Known rows, with every step that occurs
benikan -> suzo -> gize -> sobu: 14.9; -25.1; -8.7; -14.4; 41.8; 12.3; -13.6; 5.4; 31.8; 8.7; -5.9; -40.1; 58.0; 13.1; 38.2; 16.3
benikan -> suzo -> gize -> figik: 17.4; -15.1; -6.0; -18.6; 47.6; 12.8; -16.9; 6.5; 38.0; 5.5; -3.2; -31.0; 72.1; 14.1; 22.9; 16.0
sobu -> benikan -> nelivan -> gize -> suzo: 27.0; 3.0; -24.8; -2.6; 19.1; -17.8; 2.7; 6.6; 19.5; 10.7; -17.4; -17.2; -43.8; 10.2; 4.3; -4.8
sobu -> gize -> figik -> benikan -> suzo: 39.1; 29.7; -35.8; -8.7; 59.6; -20.0; -13.9; 21.2; 37.3; 13.0; -1.6; 9.6; -31.1; -6.3; -20.4; -1.1
suzo -> gize -> figik: 31.2; 16.4; -18.9; -21.3; 46.0; -3.7; 3.1; 15.0; 22.0; 30.2; 16.1; -23.8; -0.9; 8.3; 33.0; 23.7
sobu -> benikan -> nelivan -> gize: 26.3; 17.0; -25.6; -2.5; 21.3; -13.9; -0.9; 8.7; 14.3; 14.7; -14.9; -13.1; -62.8; 6.5; -1.0; -3.5
sobu -> gize -> suzo -> benikan -> nelivan: 39.8; -0.3; -24.9; -7.8; 29.8; -7.5; -29.8; -2.6; 44.6; 11.4; -18.8; -3.4; -76.5; 10.8; 27.8; -0.3
gize -> sobu: 4.9; 5.3; -13.7; -9.3; 41.2; -18.9; 33.6; 26.7; 4.7; -3.3; 6.6; -50.0; 8.7; 0.7; 22.7; 6.2
nelivan -> gize -> figik -> benikan: 37.6; 17.4; -19.1; -8.5; 37.3; -36.5; -24.4; 25.2; 35.7; 2.8; 5.3; -12.6; 58.6; 7.0; -28.0; -12.9
benikan -> nelivan: 6.0; 8.4; 10.3; -12.1; 30.0; 10.7; 24.3; 10.0; 15.7; 11.2; -17.7; -35.0; -61.8; 10.8; 43.8; 7.0
nelivan -> gize: 31.5; 1.4; 3.5; -2.1; 22.6; -11.9; -58.8; 3.8; 27.3; -2.0; -14.1; -5.5; 40.1; 9.2; 2.0; -14.0
figik -> gize -> sobu: 19.5; 44.2; -23.2; -5.7; 44.8; -23.8; -0.5; 5.4; 36.9; 7.2; 8.1; -10.7; -13.4; -5.2; 0.2; -0.1
sobu -> gize -> figik -> benikan: 42.1; 38.6; -38.5; -8.6; 57.3; -26.2; -9.0; 22.1; 29.4; 17.8; 2.9; 12.3; -58.1; -8.6; -20.1; -0.6
suzo -> benikan: 20.1; 9.3; -25.8; -17.8; 6.8; -14.8; -16.3; -8.2; 29.4; -3.3; 6.8; -45.7; -47.3; 19.6; -13.3; 12.2
suzo -> gize: 30.7; 0.4; -9.1; -15.0; 27.4; 5.6; -22.9; -6.3; 19.6; 32.6; 1.2; -19.1; -34.0; 8.1; 43.0; 22.0
figik -> benikan -> nelivan -> gize -> suzo: 28.0; -7.0; -17.4; -7.4; 18.4; -32.8; 10.3; 8.8; 39.9; 16.1; -10.6; -32.0; -32.1; 9.8; 0.5; -5.4
sobu -> benikan -> suzo: 13.9; -5.9; -26.6; -4.4; 24.2; -9.6; -10.1; -4.4; 16.3; -8.8; -13.6; -18.1; 4.2; 2.4; -27.0; 1.8

Rows
27.3; 21.3; -26.4; -20.6; 17.4; -11.5; -5.5; 11.9; 42.2; 9.7; 4.8; -48.3; -42.8; 29.3; 5.0; 6.5	suzo -> benikan -> nelivan -> gize -> figik
22.1; 19.6; 3.3; -12.4; 40.0; -0.6; 5.6; 27.2; 28.7; 13.1; -11.8; -24.9; -3.6; 16.1; 31.7; -4.2	benikan -> nelivan -> gize -> figik
36.6; 16.7; -32.0; -21.3; 42.6; -18.9; 13.1; 17.0; 27.6; 36.0; 20.8; -27.0; -13.9; 6.2; 14.7; 23.1	suzo -> gize -> figik -> benikan
41.5; -1.9; -26.8; -6.4; 28.3; -13.2; -41.6; -6.7; 43.4; 5.5; -15.3; 1.9; -57.5; 8.0; 15.1; -1.6	sobu -> gize -> suzo -> benikan
16.8; 7.1; -18.2; -10.7; 21.7; -25.8; 33.8; 9.1; 25.8; 18.3; -4.5; -37.6; -73.9; 3.7; -4.0; 5.1	figik -> benikan -> nelivan
23.6; 1.1; -37.5; -10.4; 34.9; -9.0; -3.3; 4.4; 20.7; 9.1; -2.1; -20.1; 7.7; 5.9; -14.7; 11.7	sobu -> benikan -> suzo -> gize -> figik
21.0; 7.9; 10.1; -7.6; 28.1; 6.1; -11.3; 12.7; 26.6; 14.2; -22.0; -21.5; -28.7; 15.3; 40.3; -5.4	benikan -> nelivan -> gize
26.6; 7.2; -25.2; -8.1; 25.7; -33.8; 23.1; 20.4; 31.7; 21.6; -2.3; -37.7; -45.1; 6.6; -0.9; -2.4	figik -> benikan -> nelivan -> gize -> sobu
21.4; 40.4; -37.9; -3.8; 44.9; -26.4; -1.1; 4.2; 39.7; 6.3; 6.3; -8.5; -7.0; -5.3; -16.1; -0.6	figik -> gize -> sobu -> benikan -> suzo
37.0; -23.2; -7.8; -6.2; 8.7; -24.3; -58.8; -3.8; 48.5; -10.0; -12.5; -22.9; 56.2; 24.2; 6.4; -14.0	nelivan -> gize -> suzo -> benikan
35.4; 19.2; -29.4; -22.7; 44.4; -13.7; 23.3; 20.1; 28.0; 41.9; 17.9; -30.5; -32.7; 9.2; 27.5; 24.4	suzo -> gize -> figik -> benikan -> nelivan
33.0; 7.8; -26.6; -0.1; 30.7; -29.9; -24.1; 23.3; 18.1; 3.3; -2.4; -19.2; 31.8; 5.6; -3.6; -12.9	nelivan -> gize -> sobu -> benikan
23.6; 49.0; -40.6; -3.4; 41.5; -32.2; 5.3; 5.1; 33.4; 11.3; 9.8; -6.7; -32.1; -7.7; -14.5; -0.5	figik -> gize -> sobu -> benikan
7.6; -0.7; -34.6; -6.3; 40.1; -22.5; 33.9; 24.6; 8.7; -5.0; 2.3; -47.6; 18.0; 1.2; -0.5; 5.4	gize -> sobu -> benikan -> suzo
15.5; -16.3; -19.4; -9.3; 23.8; -24.9; -1.4; -2.0; 36.0; -2.7; -6.7; -34.9; 15.1; 2.6; -31.5; 1.6	figik -> benikan -> suzo
17.5; -32.6; -12.3; -14.7; 6.1; -22.8; -6.5; -11.1; 42.3; -17.3; -6.4; -49.1; 16.4; 23.6; 13.4; 4.0	gize -> suzo -> benikan
16.7; -26.5; 0.5; -14.1; 34.2; 18.5; -34.4; -8.3; 36.0; 6.9; -13.3; -26.7; 48.8; 13.8; 30.9; 15.0	benikan -> suzo -> gize
